Every row comes from one small tree of marks. The marks that hang from a mark follow it in brackets, in the order of their numbers. Every link used is in the known rows. Which tree was each row made from?
Known rows:
Q_782(Q_746 Q_817 Q_848(Q_947)): |  0.53 | -0.58 | -2.59 | -1.98 | -4.24 | -1.23 |  3.25 |  1.04 |  5.55 |  2.69 |  0.17 |  1.87 |  1.01 | -1.43 |  2.48 | -4.80 |  1.50 |
Q_782(Q_817 Q_848(Q_947)): | -2.69 | -0.79 | -4.14 | -0.86 | -2.64 | -1.58 |  3.16 |  1.35 |  5.64 |  0.92 |  0.78 |  0.48 |  0.86 | -0.51 |  2.96 | -6.00 |  3.60 |
Q_746(Q_782(Q_947) Q_848): |  0.92 |  2.06 | -0.03 |  2.30 |  2.36 |  1.58 | -4.89 | -5.34 | -4.93 | -1.09 |  2.23 |  0.28 | -0.79 |  2.05 | -1.79 | -0.34 | -5.72 |
Q_782(Q_817 Q_947): |  0.68 | -1.29 | -4.16 | -0.53 | -0.72 |  0.89 | -1.15 | -1.49 | -0.20 |  0.07 |  1.98 | -1.72 | -2.03 |  0.45 | -0.32 | -1.79 |  5.14 |
Q_48(Q_360): |  4.70 |  2.01 | -0.60 | -0.55 | -3.52 | -0.52 | -4.89 | -0.64 | -5.55 | -3.32 | -1.86 | -4.01 |  0.42 |  2.01 | -2.01 |  6.28 |  0.85 |
Q_360(Q_48): |  5.48 |  2.07 | -4.33 | -1.71 |  0.28 | -0.14 | -2.98 | -2.97 | -2.49 | -1.58 | -2.04 | -4.04 |  2.60 |  5.37 | -1.07 |  3.37 | -0.09 |
Q_782(Q_746(Q_48) Q_817 Q_848 Q_947): | -1.42 | -3.92 | -2.67 | -2.24 |  0.20 |  0.02 |  4.55 |  1.26 |  4.81 | -0.18 |  1.71 |  0.02 | -5.88 | -2.38 |  2.76 | -1.59 |  4.70 |
Q_782(Q_746 Q_817 Q_848): |  1.20 | -2.86 | -0.02 | -2.27 | -3.11 | -1.68 |  1.44 | -2.79 |  4.10 |  0.93 | -0.05 | -0.29 | -1.02 | -0.95 |  3.05 |  1.89 |  3.44 |
Q_746(Q_48(Q_360) Q_782(Q_817 Q_947)): | -3.81 | -0.49 |  1.90 |  0.80 |  2.09 | -0.12 |  0.35 |  1.38 | -0.77 | -4.40 | -0.04 |  0.10 | -4.29 | -2.33 |  0.63 |  5.13 | -1.01 |
Q_746(Q_48 Q_782(Q_817(Q_848))): | -4.28 | -1.50 |  8.31 | -0.18 |  3.46 | -0.77 |  3.27 |  0.69 |  1.91 | -1.49 | -2.44 |  4.03 |  1.00 |  0.02 |  0.76 |  3.49 | -0.12 |
Q_817(Q_782(Q_746 Q_947)): |  5.62 |  0.24 | -3.96 |  2.71 | -3.10 |  1.70 | -4.53 |  0.74 | -2.47 |  1.99 |  1.76 | -4.66 |  0.23 |  1.32 | -1.61 | -0.14 |  2.65 |
Q_746(Q_48 Q_782 Q_848): | -1.92 |  1.98 |  4.39 | -0.27 |  5.14 | -1.66 | -2.59 | -3.70 | -3.91 |  0.84 | -1.37 |  1.10 |  2.27 | -0.99 | -1.65 |  4.31 | -6.08 |
Q_782(Q_746(Q_48) Q_817 Q_848(Q_947)): | -2.30 | -1.21 | -1.84 | -3.26 | -1.41 | -1.99 |  5.99 |  3.69 |  6.24 |  3.28 | -0.77 |  2.47 |  0.31 | -3.79 |  2.28 | -4.15 |  2.07 |
Q_746(Q_48 Q_782(Q_817 Q_848(Q_947))): | -7.73 | -0.14 |  0.35 |  0.28 |  2.08 | -3.41 |  5.16 |  4.30 |  7.07 |  0.05 | -0.83 |  3.55 |  0.30 | -2.64 |  3.76 | -4.16 | -1.38 |
Q_782(Q_848): |  1.59 | -0.51 | -3.21 | -0.35 | -1.95 | -1.78 | -1.46 | -0.29 |  0.98 | -2.00 | -0.09 | -3.06 | -0.96 |  3.06 |  1.50 | -0.29 |  3.09 |
Q_817(Q_782(Q_746(Q_48) Q_947) Q_848): |  2.80 | -1.93 |  1.09 |  1.93 | -0.79 |  3.67 |  0.82 |  4.05 | -1.18 |  0.27 |  0.50 | -1.56 | -0.94 |  1.08 | -1.73 | -0.16 |  3.57 |
Q_782(Q_848 Q_947): |  1.42 | -1.08 | -6.70 |  0.91 | -1.68 |  0.90 | -1.02 |  0.86 |  0.87 | -3.55 |  2.62 | -3.46 | -4.99 |  3.69 |  1.18 | -4.35 |  3.97 |
Q_782(Q_947): |  4.13 |  1.32 | -5.68 |  0.34 | -1.22 |  1.12 | -3.88 |  0.81 | -3.47 | -1.14 |  1.29 | -3.15 | -1.77 |  3.32 | -2.56 | -2.65 |  2.87 |
Q_746(Q_782 Q_848): |  1.03 |  2.66 |  3.42 |  1.08 |  2.15 | -0.96 | -5.34 | -6.72 | -4.87 |  0.34 | -0.45 |  0.51 |  3.19 |  1.39 | -1.62 |  3.76 | -6.50 |

Which tree is each row?
| -2.57 | -0.43 |  1.43 |  1.30 |  2.81 |  1.29 | -2.22 | -7.73 | -1.55 |  0.00 |  2.97 |  1.71 | -1.04 | -0.80 |  0.42 |  0.46 | -3.58 |
Q_746(Q_782(Q_817 Q_947) Q_848)
|  3.64 |  0.96 |  2.13 | -3.61 |  1.77 |  0.02 | -1.83 | -4.32 | -4.75 |  3.86 | -1.34 |  0.17 |  2.26 | -2.04 | -3.04 |  4.16 | -2.47 |
Q_782(Q_746(Q_48 Q_848))
|  1.68 | -2.39 |  7.69 | -3.20 | -2.23 |  1.28 |  3.32 |  0.04 | -1.19 | -2.21 | -2.84 |  1.76 | -0.99 | -1.88 | -0.56 |  8.74 |  2.00 |
Q_782(Q_746(Q_48(Q_360)) Q_817(Q_848))
| -1.95 | -3.54 | -5.03 | -0.16 | -1.38 |  0.64 |  1.67 | -1.31 |  4.18 | -2.42 |  3.28 | -2.10 | -5.24 |  0.90 |  3.47 | -3.53 |  6.22 |
Q_782(Q_817 Q_848 Q_947)
| -4.33 | -2.14 |  4.60 |  1.18 |  3.66 |  1.56 |  3.53 |  1.92 |  1.79 | -2.95 |  0.20 |  3.71 | -2.97 |  0.75 |  0.30 | -0.39 |  0.55 |
Q_746(Q_48 Q_782(Q_817(Q_848) Q_947))
| -3.16 |  2.45 |  2.55 |  0.50 |  1.39 | -0.67 | -0.75 | -5.04 | -0.01 |  3.32 |  0.39 |  4.07 |  5.01 | -2.04 | -0.01 | -2.12 | -6.32 |
Q_746(Q_782(Q_817) Q_848(Q_947))
|  0.08 |  4.84 |  0.92 |  1.30 |  1.12 | -0.42 | -3.40 | -3.05 | -3.45 |  2.30 | -0.39 |  2.71 |  5.24 |  0.71 | -2.26 | -2.77 | -8.36 |
Q_746(Q_782 Q_848(Q_947))
|  2.09 |  0.95 |  2.34 |  0.91 | -2.02 |  1.57 |  2.19 |  6.58 |  0.41 |  3.57 | -2.07 |  0.89 |  5.18 | -0.15 | -2.19 | -2.66 |  0.91 |
Q_817(Q_782(Q_746(Q_48)) Q_848(Q_947))
| -5.40 | -1.07 |  2.20 |  0.11 |  5.92 |  0.63 |  0.58 | -4.84 | -0.74 |  0.52 |  2.04 |  2.28 | -1.87 | -3.09 |  0.36 |  1.08 | -3.03 |
Q_746(Q_48 Q_782(Q_817 Q_947) Q_848)
| -3.76 |  0.17 |  5.42 | -0.26 |  1.95 | -2.74 | -0.13 |  0.04 | -0.71 | -2.93 | -2.69 |  0.34 | -0.37 | -2.96 |  1.06 |  9.08 | -1.92 |
Q_746(Q_48(Q_360) Q_782(Q_817))
|  4.70 |  0.45 |  1.74 |  1.09 | -1.57 |  0.81 | -5.29 | -6.92 | -4.33 |  4.84 |  0.49 | -3.44 |  4.84 | -0.86 | -1.59 |  4.79 | -1.47 |
Q_817(Q_782(Q_746(Q_848)))
|  3.94 | -1.94 |  5.24 | -2.17 | -3.05 |  1.39 |  1.18 | -2.73 |  0.30 |  1.04 | -1.41 |  2.37 |  1.59 |  0.99 | -0.64 |  3.17 |  2.46 |
Q_782(Q_746 Q_817(Q_848))
| -1.03 |  0.49 | -5.41 |  3.31 | -3.39 | -1.06 | -0.49 |  3.72 |  3.44 |  1.18 |  0.91 | -3.91 |  3.07 |  1.38 |  2.27 | -5.80 |  3.33 |
Q_817(Q_782(Q_848(Q_947)))
| -0.93 |  1.73 | -1.16 |  1.42 |  3.87 | -0.92 | -1.72 |  3.87 | -2.03 | -1.88 | -0.22 |  0.03 | -2.27 |  1.16 | -1.92 | -0.77 | -2.03 |
Q_746(Q_48 Q_782(Q_947))
| -5.41 | -0.55 |  5.78 | -1.11 |  5.59 | -1.97 |  0.02 | -6.08 | -0.76 |  2.03 | -0.70 |  2.56 |  2.14 | -3.63 |  0.53 |  5.06 | -3.86 |
Q_746(Q_48 Q_782(Q_817) Q_848)
| -0.91 |  0.10 | -3.07 |  3.22 |  0.12 | -0.35 | -1.73 |  1.12 |  1.57 | -4.90 |  2.13 | -0.88 | -4.70 |  3.80 |  1.93 | -2.78 | -1.52 |
Q_746(Q_782(Q_848 Q_947))
| -3.87 |  2.59 |  0.37 |  1.29 | -0.23 | -2.36 |  1.80 |  6.43 |  1.70 | -4.83 | -1.98 |  1.01 | -1.14 | -0.42 |  1.74 |  0.29 | -4.59 |
Q_746(Q_48(Q_360) Q_782(Q_848(Q_947)))
|  2.73 | -0.49 | -2.96 |  1.57 | -0.02 |  1.05 | -1.71 |  3.62 | -1.66 |  2.44 |  0.79 | -4.14 | -0.50 | -1.13 | -1.79 |  0.40 |  3.09 |
Q_817(Q_782(Q_746(Q_48) Q_947))
|  0.37 | -0.44 |  3.67 | -3.29 | -1.28 |  1.06 |  5.88 |  3.93 |  2.37 |  3.44 | -2.19 |  5.12 |  3.11 | -1.90 | -1.37 | -3.09 |  1.29 |
Q_782(Q_746(Q_48) Q_817(Q_848(Q_947)))
|  4.64 |  0.87 | -3.37 | -1.88 |  0.49 |  0.61 | -0.93 |  3.37 | -3.00 |  1.03 | -0.15 | -1.15 | -2.34 | -0.05 | -3.19 | -0.77 |  1.46 |
Q_782(Q_746(Q_48) Q_947)
| -7.06 | -2.95 | -0.64 |  1.15 |  3.56 | -1.36 |  3.74 |  1.69 |  5.77 | -3.19 |  1.68 |  1.05 | -5.81 | -1.32 |  4.18 | -1.53 |  1.35 |
Q_746(Q_48 Q_782(Q_817 Q_848 Q_947))
| -3.59 |  0.09 |  1.24 |  0.83 |  3.04 | -3.48 |  0.49 |  2.74 |  2.40 | -2.90 | -1.60 |  0.01 | -1.57 |  0.84 |  2.24 |  1.78 | -1.79 |
Q_746(Q_48 Q_782(Q_848))
|  0.13 |  3.30 | -0.61 | -2.06 |  0.02 |  0.82 | -0.68 | -0.29 | -5.48 |  0.18 | -1.15 | -0.29 |  2.30 | -2.23 | -2.86 |  1.09 | -3.35 |
Q_746(Q_48(Q_360) Q_848(Q_947))
|  2.24 | -1.29 | -2.77 | -1.12 | -2.21 |  1.24 |  1.23 |  3.39 | -0.53 | -5.19 |  0.56 | -2.55 | -7.46 | -0.33 |  0.80 |  2.76 |  1.38 |
Q_782(Q_746(Q_48(Q_360)) Q_848 Q_947)
| -2.28 |  1.29 |  4.81 |  1.58 | -0.85 |  0.23 |  2.31 |  1.66 |  2.41 | -0.02 | -1.39 |  5.69 |  4.05 |  1.59 | -0.05 | -3.68 | -2.49 |
Q_746(Q_782(Q_817(Q_848(Q_947))))
| -0.19 | -2.40 | -6.52 |  4.29 | -2.08 |  1.10 | -1.84 |  1.33 |  2.08 | -2.09 |  3.52 | -6.35 | -3.22 |  2.69 |  2.73 | -3.26 |  5.70 |
Q_817(Q_782(Q_848 Q_947))
|  4.69 | -0.21 | -1.97 |  2.15 | -1.31 |  3.26 | -4.86 | -5.63 | -4.51 |  3.34 |  3.15 | -3.79 |  1.00 | -0.23 | -1.70 |  0.82 | -0.59 |
Q_817(Q_782(Q_746(Q_848) Q_947))
|  3.19 |  0.29 |  2.78 | -1.87 | -4.25 |  1.75 |  3.02 |  1.00 |  1.71 |  2.99 | -1.32 |  4.56 |  3.92 |  0.44 | -1.30 | -3.59 |  0.85 |
Q_782(Q_746 Q_817(Q_848(Q_947)))
|  1.85 |  1.39 |  0.05 |  3.24 | -3.50 |  2.04 | -0.70 |  3.93 | -0.37 |  1.47 | -0.65 | -1.14 |  5.80 |  3.21 | -1.53 | -4.59 |  2.37 |
Q_817(Q_782 Q_848(Q_947))
|  3.00 |  3.16 | -0.25 | -3.43 |  0.71 |  0.23 |  0.17 | -0.51 | -3.38 |  5.66 | -1.21 |  2.23 |  4.30 | -2.69 | -3.73 | -2.40 | -4.36 |
Q_782(Q_746(Q_48 Q_848(Q_947)))
|  1.96 | -0.84 | -0.79 | -2.64 | -0.45 | -2.06 |  1.41 |  2.28 |  1.62 |  0.13 | -1.50 | -1.02 | -1.68 | -0.31 |  0.88 |  1.60 |  1.78 |
Q_782(Q_746(Q_48) Q_848)
